Each row comes from the steps of one path. Every step used is in the known rows, and no mark comes twice. Write the path behind each row, first mark first.
Known rows:
U S Y: [ 28  16  34 -26 -26 -16   9 -21  -1   1   8  13   1  -7 -12  28   5   8
   4 -22 -12 -16   5  13  10  32  14   1 -14  24 -17 -20  17  31  13  23
   8 -10   0  15  -8 -12  10 -15  -3  13   0  13  11   4   7  12 -20  -3
 -12 -15  13  -5  18   1  36]
G M Z C: [ -4  13 -14   2 -15 -17  21 -18  -3   6  18  -6  -6  -5  14  -6   8  -5
   2  10   6  -4 -10   6   4   0   2  -3   0   1  -2  -4 -25   0   3  -5
  20   3  10  -5  -9 -13  25 -24   4   8  -5  -4  -5  -1   8 -23  -8  -7
   7  14   8  16 -17  -4   9]
U S Y M Z: [ 31  11  26  -9 -24 -16  24 -33 -23  18  22   9 -18  10  -2  31  10   8
  13 -12  14 -32   4  11   3  46  33  18 -23  30 -24  -8  -9  16  25  19
   2  -5  11   3 -14  -2  17 -16  -4  16 -25   7   8   7  24  -2 -27  -1
  -3 -14  14   4  -4   3  30]
U S Y M Z C V T: [  1   4   2   3 -19 -21   6 -14  -2   7   5  -8 -18  19  13   6   2  17
  11   5  26 -24   6  -4  -3  19  34  17   3   2 -14  16 -15 -18  21  17
 -12 -13  17 -18  -4  11 -10   3  -2   9 -29  18  -1  26   9  -9 -25 -18
  19 -19  23  -1  -7  -3  16]
M Z C V T L: [ -9  -9 -28  -2   0  -2   6  14  18 -13 -11 -21  -3  -4  -3 -20   1  -3
  -6   5  15  12 -17 -13  -2 -15  -6 -10  25 -25   5  14 -12 -14  -9   0
  -3  -3   9   4  15 -12  -5   7   5  -4  15   6  -8   8 -26  -6 -14  -8
   8   5  11  -5   1  -3 -14]
G C V T: [-20  -4   5   0  -6  -3 -19  16  15 -18 -16  -7   7  -8   5  -9   4  -2
 -14   5 -10  18   2 -22   3 -11 -16  -5  14 -17   5   1  11  -2   3   8
  -6  -9   6   3   7  -1  -5   8   7  -2   0   3  -5   0 -26   4   0   1
   2  -3  -1  -7  12  -2  -2]
S Y M G C V T L: [ -4  -7   6  10  24   8   1  12 -17   7  -3  -4 -19  18   2  -5  -4   6
  10  14  21  -8   1   2  -7  -2  28  32  -3  -8 -12   8  -2 -20   0 -16
 -17   2   1  -4   0  14 -21  19 -16 -12 -28   2  -2  13   0  -2   9   0
  15 -14  -9  -9  -3   2   1]
M G C V T L: [-15 -14  -4  10  16   8  -6  30   4 -12  -9 -10  -2   0  -2 -16  -1  -7
  -5  12  13  10 -11  -6  -3 -22  -9  11   8 -18   6  -1   6  -7 -14 -11
 -12   5   0   5  11  -6 -18  18  -1 -15  -2   3  -6   0 -22   2   8   2
   7  -5 -12  -9   8   1 -15]
Y M Z C: [ 13  16 -20  -2 -13 -11  24 -22  -6  17  17  -8 -11  -1   1   5   2  -4
   1  12   5 -18 -13   4   3  11  12  -2   5  -1  -5  14 -37  -4  18   3
   4  -1  12 -12  -3   2  23 -27   6  11 -13   1   1  -3  12 -16 -21  -2
   5   8  10  16 -19  -1   8]
Y M Z C V: [  2   2 -23   0  -7 -10  13 -12   3  13  13  -5  -6  -5  11  -4  -1  -9
   0  12  16  -9  -5  -6  -3   4   9  -1   7 -14   0  24 -33 -18  14   4
  -2  -6  13 -25  -8   2  13 -21  12  15 -13   3  -3   1   3 -12 -19  -3
  12   5  16  10 -14  -2  -3]
V C G: [  0  -1   7  -5  -6  -7 -15  -8  14  -9  -5   3  17   2  -3   5   1   1
  -6 -21 -21   7   6 -13   1  -5 -14 -28   0  15  11  -9  13  12  -2   5
   7 -13  -4   3   3   3  -2  12   3   2  22   7  -3  -4  -4   4   6   4
 -15   3  -4   7   8  -4   2]
S Y M Z C G T L: [ 15  -1 -13  13  23   7  16  -5 -17  30  17   2 -24  10  -1   8  -8  12
  23   7  27 -14 -11  24 -14  -3  26  21   0  -5  -5  13 -19 -26  -6 -14
   3   8   0  -1  -8  -2 -17   9 -14  -9  -7  -8  -9   8  10   2  -2 -17
  16   3   6   6 -25   3   3]
S Y M G C V: [ -2   5  10   6  11  -2   2 -10 -15  17  22   7 -14  10  12   7  -5  -5
  15  17  21 -21  11   7   0   8  25  29 -15   2 -16   8  -8 -15  11  -7
 -13   1   5 -23 -16  14  -8  -5  -3   7 -40   0  -1   3  15  -8   3  -1
  15 -17   3   4  -6   3  13]
V T: [ 15   7   7 -18 -10   0  -4   2  10 -10 -22  -5  11  -2 -16   1   6  -2
 -14 -11 -27  11  -7 -11  10   0  -9 -19  15   6   1  -7   8  23   0  14
   2  -6   4  17  16   2   9  -9   0   2  13  11   9   3 -15   3 -12   5
 -16  -2  -8  -1   8  -1   8]
U S Y M G T V: [ 12   2  37   3   5   9   5  -8 -22  17  21  14 -12   2  -6  20  -7   4
  12   4  18 -27   4  32  -1  22  24  39 -31  17 -12  -1  12   4  13   6
  -9  12 -11   3  -8   1 -15   3  -8  -4 -31   2   5  -1  30  18  -2  -4
   9 -18   8 -11   4  10  14]
S Y M G T L: [ 24   4  12   2  29  18  16  -3 -26  28  11  10 -20   7 -20  15   1   2
  19   5   9 -21 -12  31  -3   6  28  31 -11   7 -14  -2  -7  -1  -3 -15
  -3  16  -5   9  -5   3  -7  -8 -21  -9 -19   2   8   4  15  10  -1  -3
   2 -10 -11  -3  -6  10  12]
T G C V: [ -9  -4  -2   7  -7   7 -11  11   7 -17   1  10   5 -22   8   0  -9  -2
  -1  -5  -7  15   5  -6  -1  -1 -26  -3   0 -11   5  -8  14   1  -6   2
  -2   1  -8   6  -4 -16  -4  10   2  -7  10 -16   1 -11  -7   9  15   4
  -1   8   3  -2  21  -3  -9]
C V T: [  2  -6   0 -15  -4  -1 -13  10  19 -13 -24  -2  14  -5  -7  -7   4  -4
 -13  -8 -18  20  -1 -19   3  -3 -12 -17  18  -6   3   2  10   9  -3  17
  -3 -11   5   3  11   3  -3  -2   4   8  15  15   3   5 -25   7 -12   3
 -10  -3  -3  -8  14  -1  -4]
C G T L: [ 18 -14   4   2  22  20  -2  22   2   5  -7  13   4 -10 -21   3  -5   2
   6 -15 -13  19 -13  14  -9 -15 -16  -2   6  -4  10  -7  15   6 -19  -5
  12   7 -10  26   4 -18 -13  10  -3 -17  33  -1  -5  -4 -20  25   8  -4
 -12   9  -8  -4   3   6  -7]
Z C: [ 10  21 -12 -18 -16 -12   6  -9  17   3   2  -8   7 -19  -6   1  -2  -4
  -9   1 -18   0 -11   5  11  -3  -7 -19  14  -5   1   4 -10  10   6   7
  10  -2  -1   1   6 -10  13 -27  11   7  12   4   4  -5  -6  -4 -15  -5
  -5   6   6   9   4  -4  13]
G M: [  9   7  10 -10  -7  -5  12 -12  -6  -1   0  13   7  -7   1  -1  10  -2
  -3 -10 -20  10   1   7   5   7  -6  -7  -5  10  -4 -17   1  19   4   1
  22   0   3  12 -11  -9  31 -21  -1   5   8   0   4  -2   2  -4  -2   2
 -14  12  -8   4   0  -2  10]
Y M Z C G: [ 21   4 -23   7   1 -11  14 -14  -7  22  15   1  -6   8   8   1  -8   5
  10   1  11 -12  -7   7  -6   2   9  -5   1   3   3  19 -30 -13   6  -2
   4  -2   7 -21  -7   8   6  -9   8   4   0   2  -6   3  12 -13  -8  -6
   6   7   9  17 -32  -2   0]
D L: [ 30   1  -5 -24  -1  -1   9 -12  -1   1 -23   3  18 -18 -25   7  11  -6
  -4  -5 -32   6  -8   3  20  13  -4 -25  11  -6  -9 -21  -6  29  -1   5
  11  -1  -9  18   3 -13  14 -22   6   3  25   5   4 -11 -18   9  -9   6
 -18   6  -4   5  10  -5   4]
S Y M Z: [ 32  12   8 -15 -10  -3  24 -34 -21  20  19   3 -15  10  -6  22  11   2
  13  -7   7 -23   0   4   4  32  28   8 -14  21 -23  -2 -19  11  15   7
   0  -4  12  -2 -11   2  21 -22  -6  18 -21  -1   9   2  21  -8 -22   8
  -2  -4   7   8 -11   3  23]
T V: [ 11  -1  11 -25 -12   4   2  -7   7 -12  -1   2  19 -22 -11  -1  -3 -10
 -17 -11 -17  12   0   0   9  11 -20 -14  -7   1   2  -7  14  27   2   7
   4   3 -11  17   3 -21  14  -8  11   7  21  -7   6 -15  -3  15  -1  15
  -9  10   4  -8  19  -1   3]
M Y: [ 14   7   2 -25  -8   0  13  -7 -10  13  -6   6   5  -6 -12  14  11  -2
  -7  -8 -17  -3   7   9   8  16   4  -7   3  10 -11  -8   4  19  -5   4
   8   3   7   8   2  -1  21 -26   9  20   8  -6  13  -6  -2  -3 -12  12
 -14  -1  -3  -3  -5   7  17]

Which path is each row?
[ -6   0  25  16  -3 -13  -6   2 -14   5   8   2 -19  20  15  10  -3  12
  11  11  23 -24  12   1  -3  12  33  37 -16   8 -13   3   4 -14  15   6
 -19  -5   6 -15  -6  20 -22  16  -7  -3 -45  15  -4  18   9  -4  -2 -10
  14 -31   1  -5   1   2  14] -> U S Y M G C V T
[-21 -11  13   4  -1  -2 -14  -8   5 -20  -2   8  20   4  13 -15  -4   6
 -10 -15 -10  20  21  -8  -8  -7 -19 -17 -18  11  12 -14  24   7  -4 -10
  14  -7 -14   3  -9  -6   4  28   0  -7  24 -13  -8  -6   9   2  31   8
  -5  13  -6  -4   5  -7 -11] -> T V C G M
[ 29  11   0  -7   5   0  16 -10 -16  19  10   6  -3   4  -8   8   1  -6
   4   2  -7 -18  -7  12   2  11  13   5 -10  18  -6   2 -18   9   8   0
  -2   5  -1  -8  -3  13  15 -25   1   7 -12   8  10  -3  18  -5  -9  11
 -10  -3 -11  10 -11   6   7] -> Y M G
[  1  14   4   1  -2  -3   5  -1  -5  -1  17  -3   0  -9   1   8   0 -13
  -1  13   2 -11 -10   8  10  -7  -7   8  -8   4   0 -10  -4  11  -1  -4
   2  12   0   1   1  -6   4 -14   6   1 -15  -1  -1 -13   1  -7   2   6
   0  -2  -7  11  -1   2   9] -> M G C
[ -8   0 -26   1 -10   0 -17  19  29 -17 -21 -10   7  -6   2 -12 -16   9
  -2  -3 -12  15  -1 -12   2 -12 -20 -19  27 -17  13  10   8  -9  -8   5
  -8  -5 -11  -3  14   6 -18   9   0 -10  20  -2   6   7 -13   4   8  -9
  -3   2   6  -5  14  -9 -17] -> Z C V T G
[-27   0 -22  10  -7 -12   3   2  11  -8  -3 -13  -5   6  18 -25  10   0
  -2  12  17  10  -2 -13   0 -14  -2  -3  14 -15   5   7 -16 -18   0  -3
   5  -5  16 -14  -2   2   7  -4   2   4  -5   4 -10  13  -9 -22  -7 -13
  13   8   9   5 -12  -7  -8] -> G M Z C V T
[  6   9 -15  -7  -7 -14  13 -27  -6  20  20  -4 -14   5  11   5  -2  -2
  14  10  24 -19   5   1   1  16  29   7   0  -5 -15  22 -29 -19  14   3
  -6  -9  13 -26 -14   9   3 -19   1  20 -23   3  -2  10  15 -13 -20  -8
  18  -5  22   8 -13  -2  15] -> S Y M Z C V
[-19   6  21   6  10  18  -9 -14 -13   9  13  -5  -6  13  -7  12  -2  -3
   3  13  10 -24   9   9   0   4  18  21 -21  11  -6   2   8  -8   7 -13
 -13   9 -14  -4  -3  13 -16  11 -16  -5 -30  -7   2  -8  31   9  12   5
  10 -14  -2  -4   7   2   1] -> S Y M G T V C
[ -4   0   9  -4  13  21  -3  10   1  -1  10   1   8 -17 -14   1  -5 -17
  -5  10   4   4 -12  14   6  -9 -16  10  -9  -3   6  -4  10  13  -9  -5
  -6  19 -13  10   7 -11  -8  -5   7  -7  -2  -4   0 -19   3  14   9   7
   3   1  -5  -5   8   5  -9] -> M G T V
[-24  -1  12  10   9  20 -11  -1  -7  -2   7  -7   2   2  -6   2  -1 -10
  -9  14   3 -11   2   2  -2  -6  -1  13 -14   2   9   6   2  -6   6 -12
 -10  12 -10  -3   4   6  -5  12  -6 -12 -17  -5   1 -16  22   8  12   8
   5  -2 -11  -2   5   3 -14] -> Y M G T V C
[-30  -1  13   4   4  17 -17   5   7 -14   6 -11  10  -6  -9   1   0 -15
 -14   9  -1  -4  -3  -1   6 -14 -18   0 -10  -1  13  -6  15   8  -5 -11
  -7  11 -13   7   9  -5 -12  10  -1  -9  -3  -5  -2 -21   9  10  13   7
   3  -1  -4  -3  16   3 -14] -> M G T V C
[ 15   6   5   8  16  14   5   4 -15  24   8   8  -8   1 -13  11   2  -8
  10  14  -2 -12 -13  19  -2  -3   9  16  -5   8  -1   5 -15   1   5  -2
  -3  13   0  -6   0  13   3 -21  -5  -1 -19   8   6  -5  12   4  -5  -1
  -3  -4 -13   8 -11  13   0] -> Y M G T
[-12  -1  -1   2   4  -3  -7   8   5  -3  15   1   1 -11   9  -3  -4 -17
  -2  15  12   1  -2  -3   6 -10 -11   8  -6  -9   2   0  -1   0  -4  -1
  -4   4  -1 -12  -3  -3  -5  -5  10   3 -13   4  -7  -9  -8  -6   3   4
   6  -2   1   5   5   2  -2] -> M G C V
[-13  -1  11   8   3   8 -24   8  15  -6  -5   4  10  -1  -8   8   1   0
  -5 -10 -16   9   4  -7  -3 -18 -18 -16   5   5  14  -7  16   2  -8   3
   5  -3  -5   6   4   2 -14  16  -4  -7  16   5  -5  -4 -10  13   9  -5
 -10   2  -6   4   5   1  -7] -> V C G T
[  6 -17  -3 -14   6   8  -5  19  14 -17 -31  -1   9  -7 -15 -13   2   0
 -14 -15 -13  26  -6 -13  -1  -7 -12 -13  18 -12   2  -1  13   6 -10   4
  -2  -7   0  18  13 -11  -3   6  -1  -5  29  10   3   6 -32  14  -6   2
 -10   2  -5 -17  20   0 -10] -> C V T L
[-16 -14   3   3   4   7  -8  27  10 -22 -23  -8   2 -11  -3 -13   2  -2
 -14   0  -7  24  -4 -14  -5 -14 -16   0  14 -23   4  -2  11  -5  -8  -2
  -2  -2   1  18  13 -17  -9  19  -3 -11  12  -1  -6   1 -36   9   5   0
   2   4  -7 -13  18  -4  -7] -> G C V T L
[ -8 -11  -4  11   3   7 -12  16   8 -19 -22  12   5   4   7 -17  -2  12
   2 -14 -14  27  10 -10  -8  -2 -14  -8   8   0   7 -13  19   1 -11   0
   2  -4  -5   9   0   5  -1  16 -10 -13  20  -7   4   8  -4   3  22   0
 -13  10 -10  -9  12  -6 -18] -> C V T G M
[-12  -3   0  17  12   1 -10  13  -8   1  -5  -5  -7  13  10  -8  -2  -4
   0  20   8  -4   1  -9  -4 -10   7  17   1 -10   3  12  -9 -18   6  -4
 -17  -1   6 -17   3  23 -11   7  -1  -5 -30   6  -4   6  -3  -8   4   3
  10 -11 -11   1 -10   3  -8] -> Y M G C V T
[-19  -4   6   6   1 -10  -6  -6 -13   3  -3  11   4  20  14   0   9  16
  -1 -10  -8   2  27   1  -9  -2   6  -8 -10  18   2 -13  13  -4 -10 -12
  20  -3   6  -8  -8  12  10  13  -4   6  11 -10  -4   4  10 -14  19   6
 -11  -2 -12   1 -18   0   2] -> V C G M Y
[ 13  -3   7   1  13  10 -13  10   7   7  -3  15   8  -9 -12   8  -4  -1
   6 -10 -15  15  -5   9  -3 -14 -17  -6   4   3  10  -6  12   8 -11   8
   7   4  -6  10   1  -2 -10   2   2  -3  20   4  -3  -4  -9  18   4  -7
 -12   4  -5   4  -1   5  -1] -> C G T
[ -6   4 -25  -8 -13 -11   7  -9  17   2  13 -10   2 -14   8  -6   1 -14
  -4  10  14   1  -9  -7   5  -4  -8 -14  11 -15   2  13 -19  -6   1   9
   0  -2  11 -16  -3 -11   6 -18  16  16   2   6  -6  -3  -9 -12 -18  -6
  12   4  21   9  -1  -5  -1] -> M Z C V
[ 13  -5  -1   7   5  -4  11 -11 -12   6  16  17   0   9  11  -5   5  -1
  13 -11   9   7   1   4  -6   0  -5  -7 -15  18   2 -14  -7  12  -7  -3
  19   0   8   0 -15  -6  15   0   4   2  13  -4  -8   1   8 -11   4   3
  -5  14  -1  10 -23   1  -2] -> C G M Z
[ -6   6   4  10 -10   6 -13  18   6 -23 -14  -6   0  -5  -6   5  -4   7
  -3  -6 -22   9  -4 -12   1  -3 -20  -6   8   0   5 -14  16   9  -6   1
  -4   1  -8  24  16  -3  -5  16  -8 -19   4 -15   8  -4  -8   4  15   5
  -7   3 -11   1  13  -5  -5] -> V T G C
[  3 -11  -7  -3  -3   7 -16  19  18 -19 -26   3  10  -3  -8  -5  -8   7
  -2 -16 -19  20   3 -17  -2   0 -20 -19  15  -2   7  -6  21   8 -12  10
 -10  -5  -8  10  13   5 -10  10  -1  -6  25  -1   8   5 -14   9   6   3
 -14   1  -4  -9  21  -2 -17] -> C V T G
[-26  -7 -24  13   2  -3  -5  19   2  -2 -21  -1  -1   8  19 -19  -5  21
   2   6   0  13  20   2  -7  -9   5   0  18 -12   4   3   7 -22 -16 -14
   2   2   2 -12   2  15  -9  10  -5  -4   8 -20   5  13   3 -13  20  -8
   4   2  -3 -11 -10  -3 -13] -> Z C V T G M Y
[-27 -13  10   3   5  -2 -10  -6 -12  -7   0   7  13  13  17  -8   0  12
  -9 -12   0  10  36  -3  -8  -2  -4  -6 -17  13   8 -10  24  -1 -11 -18
  14  -2  -7  -4  -7   2   4  26   2   1  16 -22  -5  -7  13  -3  29  12
  -1   7  -6 -13 -11  -1  -7] -> T V C G M Y
[ -3  -5 -34  17  -5   1   2   8   5   0  -7 -10  -9  11  10  -6 -10   8
   8   4  12  -2  -6 -13  -7   0   3  -4  17 -12   6  19 -17 -24   1   0
 -14  -1   2 -15   7  15  -7  10  -3  -6  -3  -4   2  11   7 -11  -1  -4
  10   4   6   2  -8  -5 -22] -> Y M Z C V T G
[-24 -15   7  13  -5  -2  -3 -13  -5 -22  15   0  11  10  18 -12   3   0
  -7 -11  16  11  15 -13  -9  -2 -17 -13 -21  14   9 -14   9   3  -3 -10
  12  -4  -3   0  -9 -10   8  29   4  -3  13 -15 -13  -8  15  -9  22   9
   3  13   1   1  -6  -7 -17] -> T V C G M Z
[ -5  -8 -20 -10   3  -3  -4  22  24 -14 -27 -14   8 -11  -8 -19  -2   3
 -13   0  -8  21 -12  -8  -1 -17  -8 -16  29 -28   8  15   0 -12  -9   0
   0  -6  -2   7  14  -8 -11   4   2  -6  27   9   0  11 -32   6  -6  -9
   4   5   2 -11  12  -6 -10] -> Z C V T L
